Each row was made from one small tree. The marks that hang from a mark follow it in brackets, in alphabetical order. Every link used is in the known rows. Write each row's tree.
Known rows:
gipok[seguf[gikolon[pobit[lonu tuva]]]]: [ -4  46   3 -11  -6   8  16  -4  23   9  11   4   6 -22 -11  31  41  -9
 -37  15  31  -5]
pobit[fofo lonu solok tuva]: [  3 -42  -8 -37   1  -9  -3  11 -12 -16   4  14   5 -10  19   7  -6   6
   8   5 -26  19]
pobit[fofo gikolon lonu tuva]: [ -4   5  -2 -34   3  -7 -16  -1  -2  -4  -6   9 -14   4  14  -8 -15 -16
  11  12  -9  30]
gikolon[pobit[fofo] seguf]: [  2  10   5  31  -8  10   6  -1  10  11 -15 -27 -16   2 -26   4  21  -4
   5  -3  12 -13]
seguf[gikolon]: [ -4  31   4  27 -11  16   0 -16  10 -14   7 -15   7  13 -26   0  15  -7
 -23  -5  40 -14]
pobit[fofo solok]: [  4 -36  -9   9  -4   3  -2  -3  -7 -20  -9 -11   4  11  -6  -3 -10   8
  17  -8  -6  -1]
motem[pobit[fefe gikolon solok tuva]]: [  6 -17  -4 -28   9 -12   4  11 -12   4 -10  15   2  -3  30  -8 -31  19
  20  23 -37   8]
tuva[pobit]: [ -6  18   6  34   3   7 -18 -17   7 -12   8 -16  12   4 -16 -11   5  -4
 -14 -14  31 -20]
gikolon[pobit[lonu] seguf]: [  1  17   8  23  -7   6  -1   0  10  17   4  -4   3  -5 -15   2  35  -1
 -23   4  23 -16]
solok[pobit[fefe]]: [  2 -24   5  14  -5   1   3   9 -14 -18  17  -6   2  -3  -5  -1 -13  -1
  -1 -29   4 -18]
gipok[seguf[gikolon[pobit[fefe lonu]]]]: [  0   8  -5  10  -2   4  27   5  16  23  19   0   4 -14 -19  36  44  -8
 -35   0  29 -13]
solok[pobit[gikolon]]: [ -4  30  10  17  -6   8 -15 -15  -1 -19  -5  -7  -3  14  -7 -15 -25  -8
   9 -20  17  -9]
seguf[gikolon[pobit[lonu]]]: [ -1  15   5  18 -12   8  -8  -6  16  12  18  -5   6  -7 -15  15  41 -10
 -36   9  31  -9]
lonu[pobit[fofo gikolon]]: [  2   3   7  26   7   0  -9 -17  14   1 -18 -17 -14  23  -4 -13  -7 -12
  18  13  -7  10]
fofo[pobit[lonu solok tuva]]: [  0 -37  -8 -44  -5  -4  -3  15 -17 -12  18  17   5 -17  22  10   2  19
   3   4 -30   4]
pobit[gikolon]: [ -4  41   4  21  -4   8 -24 -21   5 -11 -13  -8  -1  25 -12 -25 -14  -5
   2   3  31  -3]
pobit[fefe lonu]: [  2 -34  -1   1  -1  -6  -6  11 -10  -1  24   7   6   2   2  -2   5  -2
 -18  -2  11   0]
gipok[seguf[gikolon[pobit[solok]]]]: [ -1  33  -4  27  -8  16  21 -15  22   2  -8  -9  15  -7 -27  27  35   9
 -19  -1  32 -23]
pobit[fofo]: [  1 -15  -2  16  -7   6  -8  -4  -5 -19  -4 -21 -10  19 -16  -7  -7  -8
   7  -6  14  -1]
motem[pobit[fefe lonu]]: [  9 -56   4  -1   4  -8  10  22 -15   5  24   3  -1   4  15   3  -3   1
  -8  13  -7  -1]
motem[pobit[fefe gikolon]]: [  5  -7   1  10   5  -3   0   4  -7   9  -5  -6  -9  20   7 -14 -24   1
  13  15  -1   0]
solok[pobit[tuva]]: [ -2  16  14  -6  -9   5  -9  -1  -7 -34   9  -1   4  -9   2  -4 -15  -1
  -3 -14   8 -12]
pobit[gikolon[seguf]]: [ -5  61   6  30  -2  13   0 -19   8   0 -23  -9  -1  22 -20 -19  -4  -2
   1  -6  29  -6]
solok[pobit[lonu]]: [  0 -16  12   6  -7   2  -6   2 -11 -21  22   2   6   0   1   3  -3  -9
 -13 -22  13  -8]
solok[pobit]: [  0   2  13  22 -10  10  -7  -6  -6 -29   9 -12   4   5 -10  -6 -12  -4
  -3 -24  20 -20]
pobit[gikolon tuva]: [ -6  52   6  -9  -3   4 -25 -16   5 -15 -13   3   1  10   1 -24 -18  -3
   2  14  17   5]
pobit[fefe fofo lonu solok tuva]: [  4 -71 -15 -46   7 -18   7  25 -19  -5  12  20   4 -21  25  10  -6   9
  10   1 -41  22]

Which tree is each row?
[ -4  54  14  26  -3  12   8 -14   2  -8 -16  -8  -4  12 -15 -11 -14  -7
   7 -29  15 -14]  solok[pobit[gikolon[seguf]]]
[ -4  32  -7 -26  -2   7  12  -2  -5   2 -22   7  -6  -3   6  -3  -9  20
  21  -3 -25  -1]  fofo[pobit[gikolon[seguf] solok tuva]]
[  1 -41  -4 -16   6 -11   4  14 -16   2   8   6 -16  -1  13   4 -24 -17
  20 -26 -27  18]  solok[pobit[fefe fofo gikolon lonu]]
[-2 15 -2  5  6 -2 10  2 -3 21 -2 11 -1  8 -3 -8  3 -2 -7 -7  7  5]  pobit[fefe gikolon[seguf] lonu]
[ -7  74   9  -2  -1   8  -2 -14   8  -2 -23   1  -3   7  -8 -19  -8  -1
   0   5  17   1]  pobit[gikolon[seguf] tuva]
[  4  -8   0 -33   8 -11  -4   5  -8   0  -5  23   7   2  37  -5 -19  11
  11  31 -29  18]  motem[pobit[gikolon lonu solok tuva]]
[  4 -46  -4 -32  -1 -16  -9  24  -5  14  15   4 -13 -27  15  13  13  -6
  -2  15 -22  11]  gikolon[pobit[fefe fofo lonu tuva]]
[ -1  -1   1 -21  -5  -5  -1  13  10  20  26  11   4 -33   4  21  34  -5
 -34  15   3   1]  seguf[gikolon[pobit[fefe lonu tuva]]]
[ -2  26  -6 -17   7  -4  14   2  -3   6 -20  18   9  -9   9  -9 -11  19
  10  -2 -20   4]  pobit[fefe gikolon[seguf] solok tuva]
[ -5  24  10 -28  -2  -5 -15  -3  -6 -15   6  18   0  -8  19  -6 -20 -10
   0  -7  -4  12]  solok[pobit[gikolon lonu tuva]]
[  1 -73 -16 -10  17 -15   7  15 -11  10  17   6  10 -16  12  14   3   4
   7 -23 -33   7]  tuva[pobit[fefe fofo lonu solok]]
[  2   3   5 -20   4  -4  -3   3  -4  -4 -20 -10 -23  14  15  -9 -33 -10
  30  27 -19  18]  motem[pobit[fofo gikolon tuva]]
[  2 -22  -7  15  -7   3   7   8   9  18   5 -21 -14  -9 -20  20  24 -11
  -4  -3   4  -6]  seguf[gikolon[pobit[fefe fofo]]]
[  6 -29  -6   6   0  -7  14  16  -2  24   8  12  12 -21   1  11  30  18
 -12  -4 -13 -13]  gikolon[pobit[fefe lonu solok] seguf]
[ -5  40   1  11  -5  15   7  -8   0   7 -16 -14 -16  18 -17  -6  -1   3
  12 -11   9 -10]  fofo[pobit[gikolon[seguf]]]
[  8 -61  -4 -16  10 -15  12  15  -1  -4   3   4   4 -16  21   6  -4  13
  16  12 -51  11]  lonu[pobit[fefe fofo solok tuva]]
[ -3  35   3  19  -7  13  17  -9  23  12  10  -6   6  -5 -25  30  46 -12
 -38   4  45 -14]  gipok[seguf[gikolon[pobit[lonu]]]]
[ -3  54   4  34 -11  20  16 -16  27   4  -2 -20   2  -1 -37  24  37  -9
 -28   2  52 -24]  gipok[seguf[gikolon[pobit]]]
[  2  -6  -4  10  -8   4  -2  -4  12  10  11   6  18 -16  -6  19  39   6
 -25   7   9  -7]  seguf[gikolon[pobit[lonu solok]]]
[  4  11   2 -19   4  -3  -5  -3  -4  -9 -17   9   4   6  25 -13 -29  15
  20  28 -21   6]  motem[pobit[gikolon solok tuva]]
[ -7  19  -2  19  13  -2 -17 -12   5  10   0  -4   4   5  -6 -15  -9  -6
  -1 -15  12  -6]  tuva[pobit[fefe gikolon]]
[  3 -12  10   1   3  -3  -3  -2  11 -13  -1 -12  -6  -2   5  -2   2  -6
   4  20 -15   7]  lonu[pobit[fofo tuva]]
[  4 -63  -8  -8   2 -10   3  18 -15   1  18  -1  -8   3   3   5   0  -9
   1  -8  -9  11]  pobit[fefe fofo lonu]
[ -2 -28  -8  15   9   1  -4  -8   0 -12  -3 -14   8  -1  -7   2  -4   3
  15 -21 -10  -6]  tuva[pobit[fofo solok]]
[  0   7  -1  24 -13  11  -2  -7  16   7  -2 -27 -13  -1 -27  15  26 -13
  -6   2  18  -8]  seguf[gikolon[pobit[fofo]]]
[  8 -61 -13   5  -2  -8  -3  14  -6   8  -3  -8  -4 -12  -2   8   7  13
  16  -1 -24  -5]  gikolon[pobit[fefe fofo solok]]
[  1 -16  -2 -27  -2  -6 -10   4  -8 -19  11  22  21 -11  19  -3   0  15
 -12  10  -7   6]  pobit[lonu solok tuva]
[ -2  40  -1  20   1  10   6 -18   4  -1 -28   2  10  17 -11 -17  -6  15
   9  -8   9  -5]  pobit[gikolon[seguf] solok]
[ -6   8  -4   5  13  -5 -18 -16   5   4   1  14  19   2  10  -8  -2   5
  -3  -9  -2   3]  tuva[pobit[gikolon lonu solok]]
[ -5  26  -3 -26   2   2  15  11  -8  15  -9   3 -18  -6   2   0  -9   6
  13  -5 -19   0]  fofo[pobit[fefe gikolon[seguf] tuva]]
[ -6  65  14  -3  -2   7   6  -9   1 -11 -17   2  -4  -4  -2  -9 -18  -6
   8 -18   4  -5]  solok[pobit[gikolon[seguf] tuva]]
[ -1  37  10   6  12  -4  14  -2  16  20 -11   6  -1  -4   7 -11   3   2
   0  14 -15   4]  lonu[pobit[fefe gikolon[seguf] tuva]]
[ -1  -7  -2  -4   2  -3 -15  -7  -2  -1  -7  -1 -12  19   0  -8 -11 -16
  11   1   3  21]  pobit[fofo gikolon lonu]
[  1 -26 -13 -11   6 -13  -7   3 -10   6   3  24  13   4  15  -8 -10  11
   3  -1 -13  14]  pobit[fefe gikolon lonu solok]
[  8 -54  -4 -14  12 -14  10  19 -15  18   1   0 -22  15  20   0 -23 -10
  21  13 -30  24]  motem[pobit[fefe fofo gikolon lonu]]
[  8 -49  -7 -13  11 -14   7  15 -14  15   4  19   5   8  29  -2 -19  14
  13  15 -31  11]  motem[pobit[fefe gikolon lonu solok]]
